Each row comes from the steps of one walk. Every step used is in the known rows, and no mark comes twice. Write the walk behind each row, first mark first.
In the rows, 100 means zero.
Known rows:
kiliv, pupesi:  80 101 112  68  98 110  79 103 122 115  87 109 140 107 110  95  81 102  95 112 109  84  63  84  75  72 121  94 100  92 112 111  96  91  95  71 102 101 119 113 113 103  68 105 105  74  93  92
zesob, gege: 102 106 117  87  99 112  97 116  96  79  90 117 121 112 111 104 102 102  96 117 125 102  88  99  92 105 108  97 117  96  73 111  94  91  70 122 114  93 104 107 113 127 112  97  95  89 109 103
gudip, mubela, gege, balom: 131 108  71  99 115  83  61 103 125  92 126  80  83 101 138  77 102 104  60 104  90 115  39 107  88 104 134 105  85 106 124  98  98 111  55 125 111  89 119  61  97  90 119  95  99 117  86 104
bamivi, fizi, zesob, gege: 104 109 107  92  91 108 129 104  75  82  91  98 103  92  59  73 133 106 103 112 109  85  92  98 110 150  75 109 118 106  72 120 101 102 109 114 137  95 112 115 104 110 125  81  73 117 126 116
gabup, mubela, gege, zesob, fizi, bamivi: 107 117  90  90 105 116 110  88  68 112  87  22  63  86  76 100  79 103 110  71 115 108 123  98  93 103  89  72  53 103  98 109 102  95 134 117  86 111  97  57  97 104 141 114  95  81  85  68
tige, zesob:  91  94 104  89 112  86  81 102 125 100  95 139 112 102  99 113  59 105  95  94  83  97  97  94 103 116  95  78  94 102  96  97 104  99  75 106 106 106  92 120 113 119  94 117 127  92  91  99
bamivi, pupesi, kiliv:  87  59 122 103  60  94  77 106  94 105  90  92 101  90 113 102 124  89 105 121  78  89  74 113  99 125  98  95 100  81 150 100 113 101 114  63  95  73  88 118  80 118  80 115 112 118 117 113
zovul, fizi, zesob, gege, mubela, gabup: 144 126  94 143  88 100  98  93  67  96 131 116  82 126  87  56 111 113  94 115  89 109 108  88 110 130  40 126 100 102  87  94  99 108 105  92 101 109 110  79 118 104 103  65  79 121  77 133
zovul, fizi, bamivi, pupesi, kiliv:  65  71 107  94  55  73  91  93  72 135  84 108  48 100 122  88 110  75 119  94  66 113  70 112 105 139  82 110  71  84 118  79 136  88 155  88  76  75  81 104  65  89  97 124 140 115 107 117
tige, zesob, fizi, bamivi, pupesi, zulo, rifom:  36  96 136 113  87  60 140  56  83 131 100 143  72 100 108 169  79  93  88  73  90  57 134  93  95  79 111  85  57  83 112  58 152  54 103  88  90 138 122 126  97 101  95 149 131  86  88 106
tado, gudip, mubela:  97 127  76 111  99 101  84 112 130  74 124  73 124 101  97  75 109  68 102 104  88 124  82  95 114 102  86 100 106  90 130  94 113 122 100 142 114 104 101  80  92 105  76  97  91  81  86  99
tige, zesob, gege, mubela: 116  99 109 128  94  92  85  90  83  78 100 137  96 109  81 107  92 104  99  96  95 113 100  99 116 119  91 100  94  95  61 117 105  99  61 100  99 112 100  95 131 125 120 106 110 104  81 115
fizi, zesob, gege, mubela, gabup: 145 123  97 159  82 107  96  91  71  75 148 106 108 103  72  75 118 120  93 122  95 107 128  87 111 129  58 118 115 104 105 107  92 108  85  64 108 112 112  96 128 108 103  74  67 118  87 132
balom, gege, mubela: 121  89  99 125 129  97  94 118  97  89 128 113 101 114  87 117 112 117 102  91 100 102 100 107 109  77  91 110 106 118  81  96 110 113  85  43  77  93  73  99 102 101  99  97 109 110 102 113
fizi, zesob, gege, mubela, gudip, tado: 129  97  67 160 105 106 102 108  68  29 130  95  84  87  70  24 145 111 122  82 111 122 153  95 112 135  84 143 130  98  67  92  63 145  75  96 108  97 120  70 123  81 124  88  70 129  82  92
zesob, fizi:  94 125 108  75 113 113 106 107 108  97  82 102 124 117 102 123  75 100  92 114 125 106 121  94  85  75  98  91  88 113 106  95  76  86 103 101 122 114  87 102  91 109  74  93 108  82 103 105
gege, mubela, gudip: 115  91  77 144 129 101  69 101 107  74 108 102 106  99 106  83 100 104 108  80  95 117 113 112 111  68 110 127 107 101  93  99  78 115  87  91  86 100 106 100 109 108  94  97  89 100  74  80
tige, zesob, gege:  97 100 114  89  94  96  89 103 100  85  91 137 110 111 102 111  76 106  93 105 105 106  91  94 108 126  96  77 104  91  64 113 102  92  55 128 109 100 108 109 124 132 128 116 110  91  94 104
tado, gudip, mubela, gege:  94 107  82 112 100 111  59 112 118  74 100  60 113 105 107  79 113  77  90  95  88 134  68  86 108 110 106  87 108  78 120 107 120 124  70 168 108  91 119  60  95 113  87 103  92 110  74  91
balom, gege, zesob, fizi, zovul: 132 104  95 100 121 144 147 104 108 130  94 106 115  99 106 140 115 113 110 125 132 100 120 109 105  82  86  97 122 121  78  94  68  82 133  77  60  96  79  92 100  85 117  82 100  92 116  97
kiliv, pupesi, bamivi, ronom:  69  86 115  66  54 100  69  88 111 145 120 122 127 113  83  71  97  75  91 116  97 119  92  74  84  93 154  85  89  63 131 117  80  77 109 102  99  95 101 103 117  80  91 122 113  69  97 104
rifom, zulo, pupesi, bamivi, fizi:  75  89 107  70  70  84 107  95 102 122  82  92  92  82  64 107 115  96  82  93  88 115  85  98 115  83 125 101 108  98  96 139 125  91 139  97  98  92  82 127 102  55  81  83  97 102 120 115
mubela, gudip:  96  93  86 106 128 108  72 116 123  80 100 104 120  99 127  83  85 104 103  90 104 113 105 106  99  76 115 104 117  98  93  98  76 106  84 117  98  88 112 120 105 118  99 110  89  94  89  69
gabup, mubela:  93  94 108  84 129  98  86 115 118  84 104  78 114  89  85  90  76 104  99  88 109  83  93  98  83  98  86  88  75 104 122 110 118 121 109  83 113 101  91 107  99 139  99  98  98  59 110  87
kiliv, pupesi, bamivi, fizi, zesob:  64  98  96  62  59  92 103  84  98 131 108  78 124  93  64  41 106  87 109  97  80  85  83  84 115 132  96 109  93  93 101 116 109  98 148  82 129  92 111 119  95  70  96  84  88  98 122 116
fizi, zesob:  95 103  87  89 117  92 100 113 105  89 107 112 125  85  90  85  91 108 120  98  85  87 113  99  96 125  90 104 114 112 112 100 109 115 103  90 126  95  96 120  90  92  87 102 103 123 115 106
gudip, mubela, gege:  94  90  90  95 110  97  57 111 104  79  91  85 105 110 105  96 104  91  71 101  84 121  63 101  93 103 123  83  94  98  95 108 111 120  59 131 107  84 114  66  89  95  91  88  96 115  89  87
fizi, bamivi:  72 112  93  95 107  86  99  97 100 102 102 114  98  89 104 117  78  96 113  84  99 112 107 100  95 104 103 101  90 113  96  88 111  88 112  89  94 105  87 114  93  84 100 114 126  83 105 104
gabup, mubela, gege, zesob: 125  80  98  92 119 116  83 108 103  97  87  36  89  78  88  77  91 113 106  80  98  74  82 107  87 115 101  69  87  94 112 124 106 126  99 125  90  90 109  74 110 132 128 100  74  96  90  58
zesob, gege, balom: 135 120  98  95 101  96 100 105 113  92 126 113  97 102 138  86 101 116  88 120 131  98  66 103  88 106 119 118 105 105  99 102  74  84  66 112 120 100 105 102 122 122 140 105  96  88 109 124
balom, gege, zesob, fizi: 141 126  98  83 121 121 135 121  98 117 113  69 101 120  95 117 104 115 106 111 123  91 124 109 105  72  85  78 105 116  79  90  74  89 113  82  83  98  73  89  96  93 111 103  86 102 108  85
pupesi, bamivi, fizi, zovul:  65  71 104  94  77 112 115  81 125 125  81 132 124  80  91 109 109  81  93 111  99 110  83 100 118 132  98 121 110 112  88 105  92  87 152 111  99  95  89 115  92  80 106  52 108  74 137 126
lufu, zulo: 103 103  93  92  95  90  93 104 109  88  97 118 109 100  99 138  86 110  90 109  95  88 102 104 111  98  97  87 111 104  93 105 120 108  64  81  93  92  88 128  84 105  83 110 102  75 111  93
zulo, rifom:  65  88 120  80 123  80 123 117 121 103  95 124 132  88 120 108  79  99  95  95 100  60 101 105  80  65 109  86  91 107 117  77 113 100  85  84 106  97 115 115 101 124  66  97 104  96 107  97
rifom, zulo:  95 104 106  71 120  84  81 119 124  94  88 142 111  92  91 113  86 107  91  96  90  90  78  96  86  75 131  86 112 102  95 125 130  98  90  89  99  97  82 129 108  88  88 100  99  78  91 108
zovul, fizi, zesob, gege, mubela: 118 111  93 115 104  91 106 101  60  90  95 121  79 112  85  57 118  97 124  93  88 103 100 103 111 128  67 135  96 104  62 106 113 116 106 113 111  95 100  79 101  93 115  80  96 133  93 121
zovul, fizi:  94 102 101  71 126  91  94 115 116 114  73 126  96 119 121  91  75  96 100  98  96  93  73 102  86  97  91 105  90 113  86  87 101  99 110 124 105  95  86 100  88 101  83  88 117  93 100  96
bamivi, ronom: 103  88 112  95 105 105  87 107 113 112 105 140 109 102  75 107 106  94  89 117 104 106 102  87  74  98 131  84 104  91 131 108  73  89  89 112 109 102  86 110 108 107  89 118 113  93 100 101
pupesi, zulo:  96 102 116 102 125  93  87  91 129  89  98 127 108 110 116 128  92 100 103 102  97  59  94  87  87  78 112  98 115  92 112  85 124  96  71  95 107 122  97 127 100  99 100 102 100  77 103  96
tado, gudip, mubela, gege, zesob, fizi, zovul: 120 117  71 123  88 156 110  84 110 107  80  50 114  87 106 100 131  71 102 120 109 137  92  91 116 108  97  96 114  84 114 110  79 106 123 175  80 103 119  33  96  84 100  76  81 103  73  89
lufu, zulo, pupesi: 100  92  99 100  85 105 107  97  92  97  88  92 106  91  98 158  99 119  91 111 104 108 107 103 113  78 100  96 120 101 107 121 115 111  72  75  83  92  96 132  86  87  60 114 114 103 120  84
gudip, mubela, gege, zesob, fizi: 134 125  81  89  98 116  98 100  88 100  87  40  87 112  92  94 109  88  80 113  95 113  98 110 102  95 110  72  84 106  94 102  80 103  90 145 100  98 110  34  88  80  95  82  76 119  80  71
fizi, bamivi, pupesi, kiliv:  66  70 108 112  48  82  86  90  72 112  99  93  78  79 109 107 117  83 120 100  72 110  90 112 105 134  98 100  87  84 136  90 128  89 138  59  81  81  85 118  74  96  99 132 132 111 118 116
pupesi, bamivi:  73  95  99  77  82  84  81 106 118 102 110 107 126 102 116  90  75  90 109  99  91 109 109 103 111 111 113  96  97 103 103  94 100  97 104 113 113  89  81 109  91  86  95  93 111  85 122 106
zulo, lufu:  70  82 114  80 131  98 130 108 141 104 100 121 112 112 135 117  71  90 104  85 108  87 119 103  85  54 111 106 113 111 112  94  93 127  80  85 112 113 106 118  99 128  82  94 106  96 119 101
pupesi, kiliv:  96  90 110  85  80  94  74 112 114  91  96  97 109  98 112  89  97  89 117 114  80  95  83  96  99 105  79  82 100  87 135  96 109 111 100  65 100  80  77 111  81 112  93  96 118 104 116 116

Which walk is each row?
 88  95 108  80 109  97  91 112 107 102  78 119 108  82  90 133 100 114  88  98  99 110  86  94  88  55 134  93 123  98 111 136 123  99  94  82  87  94  87 131 110  75  61 109 111 109  99  99 | rifom, zulo, pupesi
131  98  72 161  96 111 124  98  67  39 118  82  66  81  36  18 165 108 104  81 109 110 134  94 119 152  67 149 127 107  54  97  58 141  99 101 120 103 125  70 120  81 129  68  55 129  89  98 | bamivi, fizi, zesob, gege, mubela, gudip, tado
 96 102  94  91 111  96 123 103 103  97  95  97 107  82  60  79 114 105 103  99  86  77  94  98 105 140  75 109 109 120 103 107 105 112 127  92 133  98  98 122  87  92  92  80  86 121 121 109 | bamivi, fizi, zesob
101 109 100  77 106  99 108 114  77  95  87 123  94 113 103  63 104  97 117 102  99 101  93  97 101 136  72 112 106 100  64 101 110 108 100 140 123  85 108  99  97 105 122  93  97 124 107 110 | zovul, fizi, zesob, gege
 74  85 126  95 136  91 126  86 150 102 108 129 100 118 137 140  77  87 106  84 103  52 123  89  85  36 117 107 122  90 116  79 122 121  61  87 110 134 112 131 100 122  99  96  99  84 118  99 | pupesi, zulo, lufu
120 140  84  91 107 108 143 104  80 126 120  71  75 108  89 127  99 109 121  92 117 111 141 110 110  84  82  85  92 121  66  82  87  77 137  73  67 103  68  88  91  67 132 116 107  92 106  90 | balom, gege, zesob, fizi, bamivi
100  86  89 106 139 107  64 117 122  69 109  64 111  86 105  65  76 103 107  71 111  99 107 103  97  80  94  96  88  91 107 109  99 127 102 101  97  91 115 111 105 149 119 108  80  59  89  57 | gabup, mubela, gudip
124  89  91  91 122  95  74 106 127 106 103 102  93 100 147  96  87 126  76 100 107 101  48  98  77 101 139 106  97 106 122  99  83  96  58 120 113  93 112  90 111 108 122 111 111 121  91 111 | mubela, gege, balom
108 106  97 110  89 106 146  99  59 136 116  71  66 104  93 136 123 112 110 101 112 105 129 128 112 105 101  97  91 115  79  86  94  64 151  72  63  94  78  96  87  75 112 136 105 110 110  87 | balom, gege, zesob, fizi, bamivi, pupesi
 58  78 109 111  84  86 103  90  82 114  94 115  90  84 103 128 101  99 102  93  95 109  95 118  90 126 122 113  91 109 109  96 115  77 130  92  91 100  99 124  90  92  83 129 123 100 109  99 | fizi, bamivi, pupesi
 36  74 130 108 105  50 132  75  89 142  86 145  55 100 135 128 103  86 103  70  80  45  88 107  79  79 115 115  70  87 107  50 166  72 125 106  77 114 122 120  82  92  93 125 124  94  97  97 | zovul, fizi, bamivi, pupesi, zulo, rifom
119 101 111 126  98 105  96 101  79  72 101 115 105 108  89 101 117 103 101 108 114 109  99 104 101  98 103 115 105 102  73 114  96 100  74  94 105 103  97  88 118 115 110  85  94  97  97 114 | zesob, gege, mubela
 84  68 132 119 102  92  91  85 110 101  94 126 101 107 111 138 117 101  92 107  93  50  84 103  83  97 131 110 115  89 125  90 129  88  88 101 103 115 109 136  92 106  83 118  97  95 108  94 | bamivi, pupesi, zulo
130 132  95  80 107 119 128 101 104 114  91  72 106 106  95 106  90 101 106 119 114  85 125 110  98  86  96  87  96 115 103  94  61  86 123 111 105 115  83  85  96  92  87  93  88  94  98  83 | gege, zesob, fizi
122 121  83  87  62  78 125  86  91 104 147  84  84  85  93  36 125 103 101 108  98  99  80 102 128 167  91 133  99 104  88 107  89  90 121 122 145  92 101 106 104  83 165  84  77 113 136 144 | pupesi, bamivi, fizi, zesob, gege, balom
129 104 103  83 116 128  99 103  90 103  76  24  88  97  80  91  84 111  97  90 123  88 111 101  84  94  93  67  68  97 109 117  89 110 114 125 102 102 103  59 102 128 118  97  76  89  86  64 | gabup, mubela, gege, zesob, fizi
 81 102 106  90 106 123 109  80 124 118  68 163 128  99 104 154  65  99  90 115 118 119 116  87 102 104  88  92  92 112  93  99  80  77 109 100  96 123  95 109 107 107  93  92 138  77  95 117 | tige, zesob, fizi, zovul
136 113  99 151 100 102  83  90 113  94 135 107 106 112  90 105  90 119  71 118  91 106 108  93  98  87  77 112  96 115 131  91  84 102  95  53  89 125  93  97 120 107  66  71  92  87  77 120 | gege, mubela, gabup
 94  89 103 108  73 113 117  81  53 132  69  58  66  91 104 129 114 108  97  96 108 114 111 120  93 120 130  92  85 104  97 105  84  64 133 132  82 100 110  70  91  82 104 132 102 131  87  75 | mubela, gege, zesob, fizi, bamivi, pupesi
 92 119 107  75 109  98  98  98 111 105  83 126 111 118  96 131  53 101  86 102 105 108 123  89  97  95  85  74  74 107  93  92  85  85  88 106 117 121  87 105 104 115  84 116 125  85  86 104 | tige, zesob, fizi
 74  97 110  87  98  71 125 107 110  99 100 125 117  88 113 136  85 108  91  96  92  57 107 110 102  69 100  75  96 101 103  88 137 107  61  67  89  90 111 128  87 116  68 105 101  82 111  92 | lufu, zulo, rifom
131  79  69 156 136 103  92 127 103  54 138  97  76 108  89  65 132 123 102  68 113 122 134 101 107  83  90 128 122 109  69  73  63 142  71  53  69  91  91  74 113  80 107  95  92 112  83  82 | balom, gege, mubela, gudip, tado
132  98  75 103 102 101  80 106 100  92  96  55  88  99 100  78 115  93  88 102  74 104  71 118 103 114 116  78 101 101  94 107 100 120  80 141  87  84 114  49  95  82 104  83  74 126  82  66 | gudip, mubela, gege, zesob
 95  88 112  78  73  92  76 111 102 102  78  96  96  77  96 113 116  99 107 107  76 110  78  91 101  62 106  79 117  74 140 132 137 111 104  49  78  75  75 127  95  75  75 110 121 119 107 120 | rifom, zulo, pupesi, kiliv
 94  80 114  93  71 107  88 108  98 100  85  73 104  86 113 108 110  95 117 117  89 115  90  93 104  82  81  90 110  82 147 108 105 115 105  55  88  77  86 112  85  94  74 107 126 132 122 109 | zulo, pupesi, kiliv
 63  93 107  56  68  96  72  95 118 127 102  99 140 110 117  80  77  84 104 104  96 105  80  88  98  87 126  95  91  82 107 104  99  88 109  86 105  91 106 112 104  83  86 100 108  66 106 102 | kiliv, pupesi, bamivi
131 136  73 108  89 130  97 101  99  93  97  16 101 111  94  77 120  74  97 107 100 129 100  94 117  97  91  79  98  83 116 105  83 109 104 183 104 107 114  31  94  95  97  97  70 111  65  76 | tado, gudip, mubela, gege, zesob, fizi
 86 106 108  90 111 137 118  92 121 112  64 138 137  98 115 145  90  96  94 128 137 114 115  95  84  85 100 108 106 117 103  99  71  79 121  93  98 113  94 103  92  97  81  73 120  73 110 119 | zesob, fizi, zovul
130 105 101  81 107 128 104 103  92 112  66  57  99 112 108 111  94 109  94 110 117  99 106 103  90  90 115  75  97 104  94 110  64  89  94 140  98 101 104  64 100  98 100  98  88 118  82  76 | mubela, gege, zesob, fizi
 73 105 123 117  87  80 167  62  76 137 103  91  67  84 108 141 117  91 111  91  97  33 139 115  90  68 117  97  77  93 121  59 126  57 139  92  75 130 117 106  89  77  96 128  92  93  98  81 | gege, zesob, fizi, bamivi, pupesi, zulo, rifom
121  93  88 148 103 101  67  91  84  66 109 124  93 108  99  83  94 103 101  80  96 132 113 100 132 103  97 110 107  82  49 117  85 105  50 121  86  99 121  96 136 133 141 117  94 103  64  84 | tige, zesob, gege, mubela, gudip
124 104  75 133 119 100  87 104  61  77 105 108  78 114 103  35 121  98 126  77  92 123 116 104 123 112  74 142 110  92  46 104  93 123  98 133  98  85 123  84 107 101 139  93  77 133  73  91 | zovul, fizi, zesob, gege, mubela, gudip
 71 111  90  78 114  79 102  99  98 125  82 129  71 108 118 100  70  90 114  79  90 117  90  99  91 103  85 113  75 115  78  76 115  88 132 118  89 103  83  99  86  80 104 105 134  84  94 103 | zovul, fizi, bamivi
145 108 100 154 115 104  87 110 103  99 160 109 102 126  89 114 104 133  72 113  98 109 108  93 105  79  66 101 106 116 106  84  97 104  84  19  67 109  80  99 120 110  84  82  90  96  86 124 | balom, gege, mubela, gabup
 98 107 102  92  98 107 103 114  79  72 104 112 122  97  93  78 111 106 121 110 107  94 109  96 104 135  89 102 124  98  80 112 105 107  82 110 127  90 108 116 105 108 121 101  87 120 117 109 | fizi, zesob, gege
 76  81 107  84  66 100 119  90  94 118  90  69 105  90  84 100 110  92  92 100 100 121  96 101 117 103 103 110 102 107 107 113  92  95 140 106 110  92  90 111  94  72  78  80 109 110 138 105 | zulo, pupesi, bamivi, fizi
135 126  81  98 101  90 110 103  99  88 138 111 100  86 119  64 111 121 106 113 111  91  85 103  97 138  99 126 115 103 106 104  87  99  78 103 137  95 109 111 112 107 147 108  88 119 116 129 | fizi, zesob, gege, balom
 45  92 133 109 103  90 155  58 101 126 102 117  67 117 128 169  93  82 100  77 117  81 154  98  85  43 123 122  90  93 118  72 122  81 109  80 100 148 116 126  84  98  96 126 112  84 116 106 | zesob, fizi, bamivi, pupesi, zulo, lufu
